What can hang from each mark
kida: vodo
mepi: kasokud
kasokud: mepi vodo
rulal: zozo
duga: katir rulal
katir: duga zozo
vodo: kasokud zozo
zozo: katir mepi rulal vodo

Each row was made from one small tree. The marks that hang from a mark follow it in brackets, in alphabetical order. Every link used is in the known rows. Write each row's tree.
Known rows
zozo{katir mepi rulal vodo}: [ -4  21  14   3 -42  34  31  42   7  -7   0   3  18  67 -37  61  -7  61
 -39  16 -18  10 -11 -48  -3  17 -26]
vodo{kasokud zozo{katir rulal}}: [ 13   9  21  14 -37  35  35  -8   8   0 -55  16 -19  43  -2  32  -6  14
 -45  -4 -54   4  -4   3  18  29  -7]
rulal{zozo}: [-25  17 -21  -5 -43  45  29   5  17 -25 -25  19 -18   8 -10  48 -14   0
 -91 -39 -40  -9 -16 -18 -65  37 -13]
mepi{kasokud{vodo{zozo}}}: [-29  -4 -15  35 -34  37  15   4  41   5 -56  24 -13 -15 -19  18   0 -15
 -34   2 -24 -31 -30  27 -51  15 -31]
kasokud{mepi vodo}: [  9  -3 -29  30 -56  49  40  48  51 -32 -34   2 -29  -2  -8  35 -18 -10
 -42 -17 -17 -27  10  -4 -82  43 -29]
vodo{kasokud zozo}: [-24  22  -3  19 -40  28  45 -16  13   9 -57  10 -42 -15  -2  19   1  -8
 -62 -13 -57 -21 -13  26 -14  31  -3]
kasokud{mepi vodo{zozo{katir rulal}}}: [ 31 -34  -4  32 -38  40  10  30  38 -28 -55  20  -5  57  -5  46 -11   5
 -15  -6 -25   6  15 -11 -22  27 -24]
kida{vodo{kasokud zozo{katir rulal}}}: [ -1  -5  34   6 -36  16  53   5  29   7 -45  14 -10  51   6  19  -8  12
 -49   4 -49  15 -10 -12  27  24  15]
kida{vodo{kasokud{mepi} zozo{rulal}}}: [ -4 -32  19  14 -42   6  81  15  51   1 -63   7 -46  30  18   7 -19   5
 -41 -17 -30  11   8  17  16  23  -5]
duga{katir rulal{zozo{vodo{kasokud}}}}: [-15  29  13  18 -67  51  59  34   1  -7 -19  13  -6   2   6  65 -15   4
 -95   4 -60  28 -27  -4   0  68 -39]
vodo{kasokud zozo{katir mepi rulal}}: [-10  -3  35  12 -26  31  31   6   0 -13 -39  -5 -21  32 -17  32  -7  29
 -44   2 -51  25 -18  10  44  22 -23]
kasokud{mepi vodo{zozo}}: [ -6 -19 -28  35 -41  35  22  21  44 -19 -54  16 -29  -2  -4  30  -4 -18
 -31 -18 -28 -19   4  12 -53  27 -23]
rulal{zozo{katir mepi vodo}}: [-27  12  -4   6 -39  18   4  42   5 -29  11   7  22  49 -37  70  -9  32
 -69  -8 -35  32 -17 -44 -32  24 -33]
mepi{kasokud}: [-13  41 -10  11 -47  32  46  10  23  -4 -33  17 -19  -3 -13  12  -5  -4
 -55  -6 -15 -42 -19  10 -66  33 -34]
mepi{kasokud{vodo{zozo{rulal}}}}: [-21 -22   0  28 -32  50  24   2  47   9 -67  28 -13   9 -18  28 -12  11
 -26   0 -13 -24 -29  18 -22   7 -30]
zozo{katir{duga{rulal}} vodo}: [ 33  42   8   8 -65  18  48  35  24  -5  -4  14   5  28 -24  31   6  15
 -71  16 -52  -7   6 -50 -36  52 -13]
katir{duga{rulal} zozo{mepi vodo}}: [ -8   8  17  13 -25  21  44  47  10   4  -1  -3 -37 -24 -34  29   2  27
 -83  23 -48   9   5 -29 -19  25 -11]
duga{katir}: [ -6  48 -12   3 -44  70  51  21 -14 -11 -28  10  -9  -5  10  28   0  10
 -71   0 -38 -36 -33 -17 -51  69  -5]
zozo{mepi rulal}: [-24  16   7  -7 -34  59  55  20   8 -18 -21  -4 -27  17 -26  40 -18  45
 -62 -13 -22  -9 -22 -15 -12  22 -18]
zozo{katir{duga} mepi}: [  6  14  10  -8 -33  28  38  35  14 -42  -5 -22 -14   5 -29   9  -9  28
 -71  -6 -48 -10  -6 -33 -38  46 -10]
duga{katir rulal{zozo{vodo}}}: [-18  36  -3  11 -59  56  42  27  -6  -8 -13  28  14  15  -1  72  -6   7
 -91   1 -45  21 -32 -30 -25  62 -30]
kasokud{mepi vodo{zozo{katir{duga}}}}: [ 33 -39 -10  27 -38  17  15  37  54 -41 -50   1 -17  10  -8  10 -10  -8
 -34 -12 -46 -11  23 -10 -52  43 -14]
vodo{zozo}: [-28  30 -17  11 -33  34  27 -19   7  11 -51  28 -21   0  -7  26  13  -6
 -59 -15 -44 -32 -19   4 -39  25   3]

Which tree is each row?
[  1 -19  26  -9 -18  26  30  10  11 -22 -37  -4 -15  28 -28  12  -6  46
 -53  -6 -50   9 -15 -20  16  26  -3] -> vodo{zozo{katir{duga} mepi rulal}}
[-18  -1  14   3  -4  57  33  26  -8  -6 -22   3 -43   5 -21  40 -15  37
 -65   3 -25  -1  -6 -18 -15  12  -5] -> katir{zozo{mepi rulal}}
[-37  -1  -5  26 -37  49  32  42  41 -26 -18 -12 -17 -23 -37  23 -15  10
 -46   7 -11 -18 -35  15 -52  19 -54] -> zozo{mepi{kasokud{vodo}}}
[-14  -4   8  -2  -5  35  38  38   6 -16 -17 -19 -54 -37 -23   4 -12  26
 -82  -5 -45 -13   4 -15 -50  29   5] -> katir{duga zozo{mepi}}
[  9 -18   9  21 -44  24  63   4  31  -5 -72  10 -53  19  11  23 -20   8
 -37 -22 -33   1  11  34   9  32 -27] -> vodo{kasokud{mepi} zozo{rulal}}
[ 11  46   2  21 -63  20  40  33  16   6 -13   5   1  36 -17  41  -2  18
 -50  10 -42  -8   3 -21 -32  40 -19] -> zozo{katir vodo{kasokud}}
[ 22  29  -5   2 -53  15  39  39  28  -2  -9   6   9  32 -27  24  -3  33
 -57   4 -40 -27   8 -49 -62  41  -3] -> zozo{katir{duga} vodo}
[-12  32  13  20 -50  16  38  45  10  -9   5 -16  -1  28 -32  44  -4  34
 -50  16 -39  15  -6 -14  -7  30 -34] -> zozo{katir mepi vodo{kasokud}}
[-39  27   9   7 -50  52  40  42 -14 -23   5   8  13   9 -14  73  -6  22
 -93   6 -44  41 -44 -26   1  55 -46] -> duga{katir rulal{zozo{mepi vodo}}}
[  8  32  13  21 -69  20  34  30  19 -17  -6  20   3  38 -14  70 -11  -3
 -84  -2 -63  41  -1 -23  -6  48 -41] -> duga{rulal{zozo{katir vodo{kasokud}}}}
[-52 -28  -7  19 -31  45  14  39  45 -46 -17  -4 -11 -16 -36  41 -30   6
 -65 -18 -18  12 -38  10 -53  18 -61] -> rulal{zozo{mepi{kasokud{vodo}}}}
[-12 -24  20  -3 -10  32  45  51  16  13 -17  -7 -36   4 -35  30 -20  70
 -63  11 -26  -2   7 -34 -19   8   0] -> katir{duga zozo{mepi rulal vodo}}
[-50 -10 -13  23 -24  51  12  14  21 -15 -34  -1 -19 -19 -32  37   0   9
 -50  -6 -40  -8 -34   7 -24  11 -14] -> kasokud{vodo{zozo{mepi}}}
[-14   5  13  11 -38  42  55 -15  16  16 -67  14 -44  10  -3  29 -12  18
 -53 -15 -46 -10 -16  22  12  21  -8] -> vodo{kasokud zozo{rulal}}
[-45  10  10  15 -28  26  44  -3   4  -6 -40 -10 -44 -24 -18  19  -3   7
 -61  -8 -53   5 -27  33  12  20 -19] -> vodo{kasokud zozo{mepi}}
[-35   8   7  11 -37   8  64  -4  32  16 -45  10 -33  -2   4   4   0 -11
 -64  -8 -52  -7 -21  12  -8  25  17] -> kida{vodo{kasokud zozo}}
[-38  -1  10   3 -18  44  35  -7   0  -2 -44   9 -24  17 -23  37  -4  35
 -53 -13 -33   0 -32   1  16   7 -11] -> vodo{zozo{mepi rulal}}
[ 24  -9  15  -4 -30  31  30  -3  18  -6 -54  17 -13  37 -13  14  -7  29
 -52 -11 -52 -14  -3 -25  -8  34  11] -> vodo{zozo{katir{duga} rulal}}
[ 34 -12  19  24 -43  14  40  12  22 -19 -61  12 -31  53  11  28 -14   5
 -28 -12 -40  15  20  15  15  40 -27] -> vodo{kasokud{mepi} zozo{katir rulal}}
[-15 -12   5  18 -43  -9  72  16  47  -5 -51   4 -43   7  17  -1  -3 -21
 -50 -17 -38   3   5  23 -12  34  -4] -> kida{vodo{kasokud{mepi} zozo}}
[ 15  -2   3  22 -66  22  79  42  44   4 -40   3 -35  38  -4  44 -29  37
 -34  -7 -11  -4  23   2 -18  31 -37] -> zozo{rulal vodo{kasokud{mepi}}}
[  5 -17   8  31 -31  43   6  14  38  -3 -56  29   9  40 -19  30  -8  11
 -18  12 -21  -6 -19   3 -17  14 -33] -> mepi{kasokud{vodo{zozo{katir rulal}}}}
[ 26  20  10   9 -60  10  54  40  36   1 -16 -11 -11  16 -20  14 -13  31
 -58   7 -53 -16  15 -23 -39  47  -9] -> zozo{katir{duga} vodo{kasokud}}
[ -5 -26  23 -10  -3  47  46  35  11 -13 -28 -14 -54 -16 -24  14 -23  51
 -75  -2 -36  -7   4 -23 -22  20   5] -> katir{duga zozo{mepi rulal}}
